What can hang from each mark:
zalo: fubeg sosiv
bosaz: fubeg sosiv
fuba: fubeg sosiv
fubeg: bosaz fuba ruvo tezi
ruvo: nifat
tezi: fubeg
sosiv: bosaz deviko fuba tezi zalo
deviko: sosiv

Every row comes from one small tree of marks. The marks that hang from a mark follow it in brackets, in alphabetical order. Every link used is in the known rows. Which tree was each row made from?
Known rows:
ruvo(nifat): [ 0.10  0.35  0.02  0.82  0.49  0.13 -0.48 -0.33 -0.56 -0.62 -0.75  1.40
 -1.48  0.06  0.61  0.47  0.04 -1.93  0.72 -0.73  0.13  1.26  0.07 -0.55]
tezi(fubeg(bosaz(sosiv(zalo)) fuba ruvo)): [ 0.20  1.01 -1.25 -2.59 -0.84 -0.42  0.72  0.32  0.04  2.58 -0.35  0.78
  4.46  0.05 -1.82 -0.15  4.31 -0.37  0.66 -0.27  0.11 -4.22  0.43 -3.21]
zalo(sosiv): [-0.45 -0.06  0.66 -0.86 -0.28 -0.52 -0.05  0.04 -0.58 -0.34  0.32  0.19
  1.34 -0.16  0.30 -0.56  0.75 -0.56 -0.02 -0.25  0.23 -0.39 -0.41 -0.50]
fubeg(bosaz(sosiv) fuba ruvo): [-0.46  0.75 -0.26 -1.95 -0.25 -0.08  0.75 -0.32  0.58  1.05 -0.63 -0.29
  4.01  0.21 -0.08 -0.95  3.72  1.28  1.64 -0.19 -0.08 -2.13  0.10 -2.32]
sosiv(bosaz fuba(fubeg) tezi zalo): [ 0.89 -0.80 -0.66 -1.37 -0.01  1.15  0.32  0.30 -2.68  2.99  0.88  1.93
  4.54  0.52 -3.08  0.60  3.28  2.44 -0.51 -0.34 -0.54 -2.76 -1.20 -5.49]
fubeg(bosaz): [ 0.43 -0.02 -0.66 -0.28 -0.39  0.18  0.13 -0.41  0.22 -0.18 -0.27 -0.03
  0.98 -0.16  1.16 -0.71  1.07  0.46  1.05  0.17  0.38 -0.79  0.34 -0.75]
zalo(fubeg sosiv(bosaz deviko)): [-0.93 -0.85  1.97 -2.21 -0.10  0.41  0.00  0.18 -1.36  1.88  0.44  0.67
  4.46 -0.55  0.59 -0.59  2.72  2.76 -0.31 -0.25 -0.17 -0.23 -1.46 -2.51]
fuba(fubeg(ruvo) sosiv(deviko zalo)): [-0.35  0.51 -1.05 -3.24 -0.09  1.72  0.65  0.98  1.58  3.10  0.24  1.99
  5.08 -0.14 -5.57  1.34  2.25  0.87 -0.85 -0.76 -0.84 -3.86  0.45 -3.86]
fubeg(bosaz(sosiv(zalo)) fuba ruvo tezi): [-0.45 -0.04 -0.88 -2.75 -0.67 -0.17  0.87 -0.55  0.54  2.90 -0.65  0.29
  5.41 -0.02 -2.91 -1.08  4.38  1.12  1.08 -0.65  0.16 -2.92  0.11 -3.02]
deviko(sosiv(bosaz(fubeg(tezi)) fuba zalo)): [-0.86 -1.11 -0.08 -2.09  0.10  1.85  0.39  0.25 -3.01  4.02  0.98  2.13
  4.31  0.66 -3.52 -0.69  5.23  1.96 -0.02 -0.94  0.40 -3.67 -1.69 -4.76]
deviko(sosiv(tezi zalo(fubeg(bosaz)))): [-0.26 -1.23  0.19 -1.90 -0.72  0.42 -0.31  0.60 -0.16  1.09  0.51  0.68
  3.98 -0.02 -1.92 -0.50  3.97  2.43 -0.44 -0.79  0.58 -3.78 -0.93 -3.51]
bosaz(fubeg(ruvo tezi)): [-0.76  0.26 -0.17 -1.19  0.02  1.58  1.25 -0.50  0.44  1.39 -0.15 -0.21
  2.84 -0.46 -2.24 -0.38  3.90  0.97 -0.13 -0.36  0.20 -2.16  0.24 -1.08]
zalo(fubeg(ruvo)): [-1.14  1.20  0.98 -1.06 -0.08  0.89  0.65  0.06  1.37 -0.28 -0.30 -0.89
  1.73 -0.75 -0.21  0.14  2.09  1.31 -1.49  0.59 -0.30 -0.51  0.19  0.14]
fubeg(bosaz(sosiv(zalo)) ruvo(nifat) tezi): [-0.24  0.48 -0.72 -2.11 -0.32  0.89  0.46 -0.66  0.13  1.50 -1.58  1.57
  2.94 -0.12 -1.53  0.10  3.43 -1.57  1.22 -1.13  0.32 -2.01  0.22 -2.92]
bosaz(fubeg): [-0.13  0.28  0.14 -0.48  0.54  1.23  0.35  0.34 -0.46  0.81  0.17 -0.20
  1.45  0.24 -0.25 -0.29  2.47 -0.50  0.17 -0.40  0.74 -2.43 -0.09 -0.98]
fuba(sosiv(deviko zalo(fubeg(ruvo tezi)))): [-1.21 -0.37  0.42 -3.51 -0.45  0.63  0.88  0.22  1.95  3.86  0.34  1.06
  5.67 -0.66 -5.23  0.45  2.90  2.55 -1.08 -1.00 -0.74 -2.87 -0.27 -3.47]
fubeg(bosaz fuba(sosiv(zalo)) tezi): [ 0.19 -0.57 -1.31 -1.97 -0.49 -1.23  0.30 -0.52  0.56  3.65  0.40  1.42
  4.48  0.12 -4.29 -1.17  2.48  0.69  1.15 -1.38  0.23 -3.27  0.17 -4.11]
fuba(sosiv(zalo)): [-0.15  0.37 -0.43 -1.54 -0.12 -0.12 -0.09  0.74  0.87  1.72  0.37  1.33
  1.94  0.46 -2.74  0.60 -0.19 -1.24 -0.50 -0.73 -0.09 -3.05  0.03 -2.33]
tezi(fubeg(fuba)): [ 0.54  0.11 -0.56 -0.04 -0.19 -1.67  0.15  0.03 -0.90  1.75  0.61  0.59
  0.46 -0.08 -1.67 -0.21  1.49  0.01  0.15 -0.38 -0.06 -0.67  0.11 -1.21]
tezi(fubeg(ruvo)): [ 0.01  1.06 -0.77 -0.57 -0.65  0.04  0.83  0.02  0.39  0.33  0.04  0.44
  0.39 -0.64 -1.00  0.81  1.25  0.04 -0.66  0.41 -0.63 -1.11  0.71 -0.25]
fubeg(ruvo): [-0.72  0.74 -0.34 -0.43 -0.36  0.84  0.61 -0.26  1.13 -0.68 -0.42 -0.10
  0.80 -0.40 -0.25  0.34  0.83  0.80 -0.31  0.48 -0.56 -0.02  0.48  0.34]
deviko(sosiv(tezi zalo)): [-0.28 -1.64 -0.48 -1.01 -0.59  0.10 -0.47  0.70 -0.53  0.94  0.69  1.54
  2.18  0.48 -3.08  0.39  1.72  1.45 -0.28 -1.02 -0.04 -2.59 -0.93 -2.51]
fubeg(bosaz fuba(sosiv) tezi): [ 0.35 -0.58 -0.71 -1.48 -0.24 -1.84  0.49 -0.85  0.33  3.15  0.54  0.93
  3.63  0.07 -3.20 -1.56  2.44  1.55  1.84 -1.34  0.04 -2.10  0.05 -3.82]
tezi(fubeg(fuba ruvo)): [-0.12  0.92 -0.85 -0.41 -0.53 -0.85  0.74 -0.22  0.19  1.09  0.21  0.49
  1.38 -0.48 -1.82  0.12  2.30  0.76 -0.11  0.10 -0.63 -0.73  0.62 -0.87]
fuba(sosiv): [-0.02  0.42  0.11 -1.04  0.19 -0.74  0.11  0.41  0.65  1.23  0.49  0.80
  1.11  0.33 -1.52  0.24 -0.14 -0.39  0.19 -0.74 -0.34 -2.00 -0.05 -1.93]
zalo(fubeg(bosaz ruvo tezi) sosiv): [-1.05  0.34  0.86 -2.49 -0.89  0.15  1.01 -0.86  0.64  0.53 -0.14 -0.63
  4.66 -1.38 -0.65 -1.57  4.52  1.84 -0.42  0.07  0.27 -1.38 -0.01 -1.56]
zalo(fubeg(bosaz fuba ruvo(nifat) tezi)): [-0.72  0.56  0.17 -0.72  0.03 -0.02  0.54 -1.55  0.49  0.97 -1.14  0.59
  2.70 -1.02 -1.24 -1.20  4.76  1.38  0.88 -0.80  0.17  0.67  0.37 -2.34]
bosaz(fubeg(ruvo tezi) sosiv(deviko)): [-0.70 -0.79  0.51 -3.14  0.28  1.78  1.30  0.11 -0.13  3.66 -0.13  0.05
  5.42  0.10 -2.70 -0.17  5.11  2.02  1.08 -1.23 -0.05 -3.48 -0.70 -3.15]

Which tree is each row?
[-0.20  0.11  0.37 -0.68  0.59  1.68  0.59 -0.01 -2.62  2.03  0.60  0.75
  2.92  0.61  0.70 -0.48  3.75  1.62  0.67 -0.03  0.17 -2.13 -1.11 -3.43] => sosiv(bosaz(fubeg) fuba)
[ 0.00  0.41 -0.53 -1.55 -0.02  1.03  1.32 -0.49 -0.68  2.21  0.36  0.53
  2.97 -0.46 -4.07 -0.06  3.52  2.11 -0.57 -0.03 -0.76 -0.86 -0.06 -2.70] => sosiv(fuba(fubeg(ruvo tezi)))
[ 0.18  0.48 -0.91 -2.61 -0.18  0.84  0.74  0.77  1.18  2.24  0.50  1.67
  4.99  0.11 -5.67  1.38  2.58  0.67 -1.21 -0.92 -0.81 -5.10  0.26 -4.62] => fuba(fubeg(ruvo) sosiv(tezi zalo))
[-0.12 -1.61  0.17 -0.63 -0.33 -0.31 -0.09  0.21 -1.81  1.04  1.38  1.35
  1.93  0.72 -1.66 -0.20  2.52  3.44  0.88 -0.97 -0.59 -1.33 -1.67 -3.79] => deviko(sosiv(fuba tezi))
[-0.53  0.13 -0.14 -1.80  0.33  0.10  1.00  0.05  0.76  2.28  0.82  0.82
  5.71  0.55 -3.38 -0.15  4.91  2.35  1.06 -1.51 -0.45 -4.98 -0.27 -4.98] => bosaz(fubeg(fuba(sosiv(tezi)) ruvo))
[ 0.88 -0.62 -1.78 -2.41 -0.82 -1.14  0.11  0.34  0.12  4.50  0.86  2.46
  4.85  0.13 -3.81 -0.10  2.77  0.99  1.54 -1.44 -0.17 -4.04  0.14 -5.21] => tezi(fubeg(bosaz fuba(sosiv(deviko zalo))))
[ 0.62  0.45 -1.71 -2.89 -0.58  0.94  0.88  0.38  1.28  2.07  0.17  1.66
  6.00 -0.08 -4.65  0.70  3.59  1.19 -0.09 -0.75 -0.44 -5.95  0.61 -5.39] => fuba(fubeg(bosaz ruvo) sosiv(tezi zalo))
[-0.48 -0.12  1.25 -1.88  0.45 -1.84  0.39 -0.13  0.43  3.72  0.92  0.08
  3.60 -0.14 -4.25 -1.09  2.68  1.65 -0.38 -1.39 -0.09 -1.85 -0.59 -3.27] => zalo(fubeg(fuba(sosiv) tezi))
[-0.98 -0.28 -0.07 -1.80  0.25  2.34  0.02  0.86 -2.67  2.71  0.90  2.11
  3.65  0.96 -1.73 -0.29  4.68  1.31 -0.15 -0.49  0.40 -3.86 -1.56 -4.26] => deviko(sosiv(bosaz(fubeg) fuba zalo))
[-0.82 -0.56 -0.25 -1.29 -0.31  1.10 -0.26  0.48 -2.21  1.94  0.66  2.32
  2.24  0.69 -1.45 -0.02  2.22  1.77 -0.23 -0.10 -0.35 -1.43 -1.47 -3.37] => deviko(sosiv(bosaz fuba zalo))
[ 0.34 -1.72 -0.86 -2.06 -0.37 -1.40  0.46 -0.88  0.38  4.22  0.65  1.50
  4.96 -0.04 -3.68 -1.39  2.78  3.45  2.68 -1.74 -0.32 -1.82 -0.35 -4.73] => fubeg(bosaz fuba(sosiv(deviko)) tezi)
[-0.71 -0.50 -0.44 -1.14 -0.39  0.72 -0.35  0.72 -1.20  1.32  0.77  1.64
  1.41  0.65 -2.14 -0.01  1.80  0.82 -0.35 -0.38 -0.11 -1.53 -1.07 -2.50] => deviko(sosiv(fuba zalo))
[-0.43 -1.68  0.72 -2.22 -0.26  1.04  0.42 -0.30 -1.99  4.63  0.67  1.27
  5.10 -0.29 -2.50 -0.31  3.48  4.27 -0.39 -0.44 -0.52 -0.58 -1.73 -4.27] => sosiv(bosaz deviko fuba zalo(fubeg(tezi)))
[-1.33 -0.26  0.55 -2.57 -0.17  2.40  1.02 -0.22 -1.98  2.16  0.65  1.49
  6.44 -0.01  0.14 -0.51  5.68  3.59  1.23 -0.23 -0.57 -2.11 -1.42 -4.61] => zalo(sosiv(bosaz(fubeg(ruvo)) deviko fuba))
[-0.71 -1.78  0.60 -2.02 -0.11  0.11  0.15 -0.42 -1.08  4.73  0.32  1.14
  5.53 -0.45 -3.63 -0.76  3.60  3.93 -0.35 -0.84 -0.18 -0.36 -1.15 -3.39] => sosiv(bosaz deviko zalo(fubeg(fuba tezi)))
[-0.40  0.49  0.18 -1.24  0.75  1.34  0.64 -0.23 -0.64  1.54 -0.27  2.76
  3.96  0.46 -1.38  0.99  4.25  0.76  1.33 -1.68 -0.58 -3.84 -0.55 -5.87] => fuba(sosiv(bosaz(fubeg(ruvo(nifat))) tezi))
[ 0.95 -1.21 -1.53 -1.34 -1.45 -0.01  0.94 -0.53  0.12  1.42  0.29  1.21
  4.16 -0.72 -1.08  0.52  3.37  4.00  1.80 -0.40 -0.91 -2.27  0.14 -3.53] => sosiv(deviko tezi(fubeg(bosaz ruvo)))
[-1.26  0.10  0.61 -2.22 -0.13  1.40  1.29 -0.65 -1.22  1.65  0.03  0.67
  4.95 -0.59 -1.25 -0.87  5.02  1.36 -0.09 -0.35  0.13 -2.52 -0.56 -2.50] => zalo(sosiv(bosaz(fubeg(ruvo tezi))))
[ 0.46 -1.00  0.11 -2.24 -0.21  0.42  0.16  0.19 -0.38  2.12 -0.21  0.25
  3.53  0.38  0.70 -0.49  2.23  1.54  2.27 -0.74  0.12 -1.99 -0.66 -2.79] => fubeg(bosaz(sosiv(deviko)))
[-1.13  1.11  0.92 -2.22 -0.73  0.61  0.66 -0.27  0.95 -0.77 -0.24 -0.67
  4.10 -1.08  1.13 -1.11  3.91  1.14 -0.47  0.48  0.29 -1.63  0.12 -1.14] => zalo(fubeg(bosaz ruvo) sosiv)
[ 0.39 -2.28 -0.76 -0.97 -0.71  0.42 -0.16  0.14 -0.25  1.84  0.41  1.28
  3.55  0.16 -2.27  0.78  1.13  2.69  0.70 -1.00 -0.42 -1.50 -0.75 -2.82] => sosiv(deviko tezi zalo)
[-0.25  0.02 -1.05 -1.03 -0.87  0.46  1.08 -1.29  1.02  0.40 -0.56 -0.06
  2.37 -0.86 -0.92 -0.78  2.47  1.93  0.85  0.17 -0.17 -0.61  0.67 -0.90] => fubeg(bosaz ruvo tezi)
[-0.57  0.76  0.81 -2.12  0.17  0.02 -0.04  1.06  1.07  2.16  0.45  0.49
  2.82  0.11 -2.67  0.38  1.11 -0.65 -1.72 -0.59  0.16 -3.48 -0.24 -2.46] => fuba(sosiv(zalo(fubeg)))
[-1.22  1.29  0.93 -1.31 -0.11 -0.08  0.11 -0.89  0.22 -0.68 -0.91  0.81
  3.51 -0.85  0.78 -1.31  4.99  0.10  0.77 -0.60  0.41  0.05  0.13 -2.44] => zalo(fubeg(bosaz fuba ruvo(nifat)) sosiv)
[ 1.14 -1.80 -0.31 -1.31  0.03  0.78  0.38  0.17 -1.90  2.98  1.23  1.29
  4.26  0.31 -3.05  0.40  3.21  4.17  1.03 -1.03 -0.86 -1.35 -1.24 -5.12] => sosiv(deviko fuba(fubeg) tezi)
[ 1.07  0.39 -0.87 -1.10  0.06  0.96  0.48 -0.06 -1.31  1.43  0.41  0.42
  2.57  0.03 -0.94 -0.62  3.08  1.11  0.66  0.08  0.16 -1.83 -0.03 -3.35] => sosiv(fuba(fubeg(bosaz)))
[-0.30 -1.82 -0.32 -1.98  0.05  2.02  0.53 -0.16 -1.53  4.35  0.25  1.66
  5.12  0.01 -2.90 -0.18  3.78  2.15  0.41 -0.99  0.35 -2.66 -0.86 -3.49] => sosiv(bosaz(fubeg(tezi)) deviko zalo)
[-0.21 -0.65 -0.01 -0.68  0.51 -0.06  0.57 -0.52 -0.88  2.85  0.46 -0.04
  2.98  0.09 -2.83 -1.40  4.06  0.90  0.71 -1.16  0.71 -1.87 -0.29 -2.12] => bosaz(fubeg(fuba tezi))
[-0.04  0.32  1.03 -1.97  0.84  1.15  0.59  0.78 -2.06  2.62  0.60 -0.13
  3.27  1.21  0.04 -0.47  4.21 -0.11  0.97 -0.75  0.53 -3.90 -1.35 -3.75] => bosaz(fubeg sosiv(fuba))
[ 0.47  0.80 -1.16 -0.97  0.05  1.40  0.95 -1.22 -1.00  1.41 -0.70  1.86
  2.42 -0.60 -2.42 -0.30  4.46  0.74  1.15 -0.63 -0.27 -0.29  0.34 -3.99] => sosiv(fuba(fubeg(bosaz ruvo(nifat) tezi)))
[-0.86  0.45 -0.17 -0.97  0.42 -0.68  0.54 -1.27 -0.25  2.66 -0.55  2.86
  2.83 -0.09 -3.22 -0.08  2.73  0.93  1.30 -1.53 -1.04  0.05 -0.19 -4.33] => fubeg(fuba(sosiv(bosaz)) ruvo(nifat) tezi)
